Known rows, with every way that one mark hangs from another
R{D{Q} N}: [-0.17 +1.39 +0.12 +1.63 -0.48 -1.37 -1.31 +0.32 +0.91 +0.23 -0.12 +0.90 +0.86 -0.27 -2.57 -1.35 -0.98 +1.12 +1.92 -2.11 +1.13 +0.60]
D{Q{G H} R}: [+2.28 +3.28 +0.16 +4.23 -2.28 -3.31 -1.22 +0.03 +0.02 +0.29 -1.11 -0.19 -0.30 -1.43 -0.62 -0.91 +0.29 +0.07 +1.84 -1.47 -3.12 -2.21]
G{Q}: [-0.05 +0.10 +0.41 +1.43 -0.47 -1.13 -1.55 -0.57 +0.83 -0.08 -0.13 +1.08 +0.70 -0.97 -0.20 -0.74 -1.26 +0.20 +0.19 +0.51 -0.65 +0.50]
G{Q{C D{R}}}: [+0.26 +0.93 +0.93 +2.46 -0.88 -3.92 -1.05 -0.56 +0.35 +1.55 -1.70 +1.19 -1.41 -1.28 +0.49 -1.76 -1.04 +1.00 +0.55 -1.54 -3.04 -1.18]
G{Q{C D}}: [+0.26 -0.07 +1.94 +1.51 -1.07 -3.84 -1.15 -0.32 +0.64 +0.47 -1.83 +0.82 -1.11 -1.26 +0.76 -0.69 -1.31 +1.32 -0.04 -1.21 -2.11 +0.29]
U{Q{C D G}}: [+1.52 +0.54 +2.70 +0.40 -2.70 -4.29 -0.12 +0.26 +0.53 +0.45 -2.76 -0.66 -2.11 -1.36 +0.88 +0.64 -0.51 +1.87 +0.21 -1.04 -3.23 +0.17]
C{Q{G S}}: [+1.65 +1.32 +1.16 +1.18 -1.92 -2.60 -2.68 -1.35 +0.99 +0.52 -1.60 +0.48 -0.25 -2.29 -0.95 +0.52 +1.66 +0.87 +0.39 -1.27 -1.78 +0.96]
U{Q{C D G H}}: [+2.01 +0.70 +3.46 +1.64 -3.16 -5.16 +0.34 +0.06 +0.29 -0.46 -2.95 -0.75 -2.10 -1.53 +0.84 +0.75 -0.20 +1.88 -0.17 -1.52 -4.13 -0.71]
H{Q{D{R} G S}}: [+1.00 +1.98 +0.70 +1.27 -2.39 -4.94 +0.21 -1.33 +0.44 +2.29 -2.43 +1.00 -0.89 -1.96 +0.06 +0.11 +1.33 +0.98 +0.72 -4.44 -2.88 -1.24]
N{R{D{Q{C G H S}}}}: [+2.36 +2.26 +2.58 +2.54 -2.55 -5.59 -1.58 +0.04 +0.43 +0.65 -1.80 +1.46 -1.72 -3.02 -0.20 +0.09 +1.65 +1.28 +0.90 -3.68 -3.51 -0.98]
G{Q{D H S}}: [+1.55 -0.33 +1.56 +2.79 -1.35 -4.96 -0.91 -1.52 +0.73 -0.91 -0.82 +1.35 -0.06 -1.86 +0.00 -0.10 +0.83 +0.36 -0.31 -2.95 -2.74 -0.65]
Q{D G H S}: [+2.99 +1.04 +1.69 +1.99 -3.04 -5.03 -1.06 -1.34 +0.68 +0.19 -1.45 +0.61 -1.11 -1.93 -0.30 +0.01 +1.92 +0.48 +0.19 -4.06 -3.07 -0.88]
D{Q{C H S} R{N}}: [+2.10 +2.10 +0.41 +4.73 -1.22 -4.09 -1.06 -1.20 +0.03 +0.98 -0.74 -0.21 -0.29 -1.31 -1.27 -1.74 +0.34 +0.86 +1.42 -3.00 -1.14 -2.35]
U{Q}: [+0.51 -0.10 +0.46 +0.13 -0.95 -1.01 +0.59 +0.09 +0.88 -0.44 -0.80 -0.18 +0.21 -0.25 -0.56 -0.49 -1.08 +1.04 +0.35 +1.40 -0.91 +0.03]
R{D{Q{G H}}}: [+1.68 +2.32 +1.26 +2.90 -2.14 -3.96 -1.32 +0.74 +0.58 -1.00 -0.88 +0.31 -0.22 -1.69 -1.14 +0.03 +0.36 +0.38 +1.81 -2.63 -2.17 -0.10]
H{Q{C}}: [-0.40 +0.97 +1.27 +0.17 -1.41 -2.14 +0.68 -0.35 +0.30 +1.34 -1.71 -0.04 -0.03 -1.10 +0.46 -0.44 -2.01 +1.70 +0.00 -0.68 -0.52 +0.03]
N{R{D{Q{C S}}}}: [+1.11 +1.01 +1.22 +1.20 -1.00 -4.02 -0.88 +0.13 +0.75 +1.19 -1.20 +1.93 -1.30 -2.10 -0.68 -0.91 +0.70 +1.45 +0.97 -2.49 -1.79 -0.53]
D{Q}: [+0.80 +1.04 -0.26 +1.92 -0.93 -1.67 -0.88 +0.36 +0.66 -0.21 -0.38 -0.11 +0.61 -0.52 -0.82 -0.86 -0.94 +0.59 +1.62 +0.04 -0.52 +0.00]
S{Q{D G}}: [+0.64 +1.68 +1.35 +0.27 -3.17 -2.84 -0.47 +0.84 +0.69 +0.55 -1.59 +0.26 -1.66 -1.24 -0.07 -0.11 +0.45 +0.84 -0.23 -2.61 -2.96 +0.46]
U{Q{G}}: [+1.02 +0.71 +1.22 +0.43 -1.97 -1.74 -0.40 +0.05 +0.84 -0.24 -1.32 -0.30 -0.25 -1.12 +0.03 +0.68 -0.45 +0.93 +0.50 +0.66 -1.62 +0.29]
R{D{Q{H S}} N}: [+1.37 +1.05 +0.57 +3.11 -0.93 -3.57 -1.00 -0.66 +0.86 -0.66 +0.15 +0.90 +0.96 -1.08 -2.51 -0.71 +0.67 +0.70 +1.42 -3.95 +0.05 -0.53]
N{R{D{Q}}}: [-0.17 +1.43 +0.18 +0.66 -0.77 -1.68 -0.67 +0.87 +0.77 +0.76 -0.97 +2.18 -0.44 -0.83 -1.61 -1.26 -0.33 +1.40 +1.37 -0.84 -1.17 -0.37]
Q{C D{R} G H S}: [+3.42 +1.98 +1.76 +3.29 -2.95 -6.22 -1.12 -1.49 +0.27 +1.68 -2.07 +0.47 -2.45 -2.31 +0.27 -1.09 +1.79 +0.67 +0.46 -4.69 -4.39 -2.37]

Rows
[+1.28 +2.18 +1.71 +1.40 -2.69 -5.93 +0.04 -1.25 +0.24 +2.76 -3.06 +0.45 -1.88 -2.40 +1.00 +0.05 +0.87 +1.54 +0.49 -4.78 -3.38 -1.44] => H{Q{C D{R} G S}}
[+0.12 +1.60 -0.37 +1.41 -1.16 -1.35 -0.79 -1.08 +0.56 +2.53 -1.18 +1.17 -0.65 +0.51 -2.18 -2.91 -0.58 +1.32 +0.99 -2.54 -0.65 -1.52] => Q{D{R{N}}}
[+2.68 +3.06 +1.27 +4.95 -2.21 -4.82 -2.08 -1.04 +0.04 +1.37 -1.38 -0.45 -0.83 -2.15 -0.66 -0.76 +1.08 +0.71 +1.64 -3.78 -1.97 -2.02] => D{Q{C G H S} R{N}}
[+1.85 +0.85 -0.67 +1.56 -1.34 -3.56 -0.26 -1.43 +0.89 +1.74 -0.90 +1.28 -0.98 -0.83 -1.11 -2.09 +1.24 +0.37 +0.67 -3.18 -2.22 -1.72] => Q{D{R} S}
[+0.10 +1.44 +1.01 +1.31 -1.37 -4.33 +0.52 -1.79 +0.23 +3.16 -2.43 +0.83 -0.74 -1.03 -0.66 -1.15 -0.07 +2.19 +0.37 -4.63 -1.09 -1.49] => H{Q{C D{R{N}} S}}
[+3.07 +0.58 +2.77 +2.03 -2.57 -4.89 -0.27 -0.82 +0.45 -0.55 -1.66 -0.79 -1.15 -2.56 +0.88 +1.01 +0.83 +0.90 -0.08 -1.43 -3.07 -0.86] => U{Q{C G H S}}
[+1.23 +2.09 -0.22 +3.13 -0.98 -2.82 -0.84 +0.26 +0.15 +1.20 -1.05 -0.32 -0.94 -0.98 -0.36 -1.93 -1.15 +0.80 +1.87 -0.52 -1.69 -1.64] => D{Q{C} R}
[+0.98 +3.48 +2.15 +2.72 -3.30 -4.01 -0.59 +0.17 -0.02 +1.87 -2.25 +0.04 -2.58 -1.14 -0.65 -1.40 +0.22 +1.67 -0.20 -4.32 -3.74 -1.83] => S{Q{C D{R{N}} G H}}
[+1.72 +2.24 +1.21 +1.74 -2.57 -4.07 -1.31 -0.42 +0.26 +2.62 -2.44 +0.48 -2.50 -1.35 +0.25 -1.56 +0.04 +1.16 +0.78 -2.87 -3.50 -1.25] => Q{C D{R} G}
[+1.84 -0.37 +2.45 +3.03 -1.62 -5.98 -1.02 -1.46 +0.53 -0.40 -1.22 +0.77 -0.93 -2.31 +0.78 -0.04 +0.40 +0.87 -0.45 -3.11 -3.18 -0.82] => G{Q{C D H S}}
[+2.93 +1.82 +2.04 +3.54 -2.34 -6.15 -1.60 +0.03 +0.62 -0.61 -1.04 +0.15 -1.10 -3.02 -0.12 +0.52 +1.35 +0.49 +1.43 -4.37 -2.71 -0.32] => R{D{Q{C G H S}}}
[+0.17 +1.47 +1.21 +0.91 -1.04 -2.72 -0.88 +0.98 +0.56 +1.24 -1.70 +1.66 -1.47 -1.27 -0.71 -1.22 -0.77 +1.96 +1.23 -1.05 -1.69 -0.36] => N{R{D{Q{C}}}}
[+0.74 +1.02 +0.12 +0.91 -0.81 -2.94 -0.82 -0.01 +1.00 +0.67 -0.81 +2.31 -0.31 -1.50 -1.62 -0.82 +1.16 +0.97 +1.27 -2.24 -1.22 -0.40] => N{R{D{Q{S}}}}
[+2.69 +2.56 +0.50 +3.62 -1.98 -4.86 -1.91 -0.45 +0.33 +1.51 -1.26 -0.38 -1.25 -2.52 +0.36 -0.51 +1.06 +0.23 +2.03 -2.69 -2.44 -1.27] => D{Q{C G S} R}
[+2.06 +2.88 +0.78 +3.70 -1.73 -4.00 -2.41 -0.98 +0.28 +2.16 -1.07 -0.25 -0.88 -1.95 -0.62 -0.90 +0.64 +0.85 +2.00 -3.37 -1.02 -1.20] => D{Q{C G S} R{N}}
[+0.89 +2.57 +1.44 +3.01 -1.92 -2.99 -1.91 +0.20 +0.66 -0.38 -0.89 +0.45 +0.39 -1.06 -2.19 -0.28 -0.07 +0.94 +1.85 -3.33 -0.59 +0.03] => R{D{Q{G H}} N}
[+1.12 +1.20 +2.70 +0.48 -2.86 -5.84 +0.00 -1.05 +0.46 +1.72 -2.99 +0.17 -1.43 -2.50 +1.25 +1.21 +0.63 +1.78 +0.11 -4.35 -2.52 +0.15] => H{Q{C D G S}}
[+1.98 +2.29 +2.12 +3.22 -2.35 -4.98 -1.43 +0.81 +0.37 -0.48 -1.49 -0.10 -1.11 -2.29 -0.29 +0.12 -0.14 +0.95 +1.58 -2.94 -2.71 -0.28] => R{D{Q{C G H}}}
[+3.41 +2.72 +1.16 +4.81 -2.44 -5.57 -1.52 -0.64 +0.03 +0.71 -1.39 -0.47 -1.22 -2.75 +0.29 -0.57 +1.42 +0.22 +1.63 -3.11 -3.47 -2.24] => D{Q{C G H S} R}
[+2.67 +0.22 +1.83 +2.04 -2.23 -5.32 -0.15 -1.30 +0.55 +0.31 -1.51 +0.30 -1.46 -1.60 -0.03 -0.98 +0.66 +1.26 -0.25 -3.59 -2.74 -1.29] => Q{C D H S}
[+1.38 +2.74 +2.56 +2.27 -2.48 -4.22 -1.47 +0.83 +0.27 +0.72 -2.21 +1.24 -1.95 -2.20 -0.37 -0.31 +0.16 +1.81 +0.95 -2.25 -3.37 -1.06] => N{R{D{Q{C G H}}}}
[+3.26 +1.26 +2.34 +2.86 -2.85 -6.65 +0.31 -0.96 +0.23 +0.55 -2.40 -0.13 -2.46 -2.28 +0.62 -0.03 +1.58 +1.15 +0.25 -3.33 -5.13 -2.38] => U{Q{C D{R} G H S}}
[+1.26 +0.38 +0.84 +2.82 -0.91 -5.18 -1.19 -1.40 +0.54 +1.56 -1.48 +1.34 -1.45 -1.94 +0.63 -1.19 +0.44 +0.66 +0.41 -2.95 -3.00 -1.36] => G{Q{C D{R} S}}
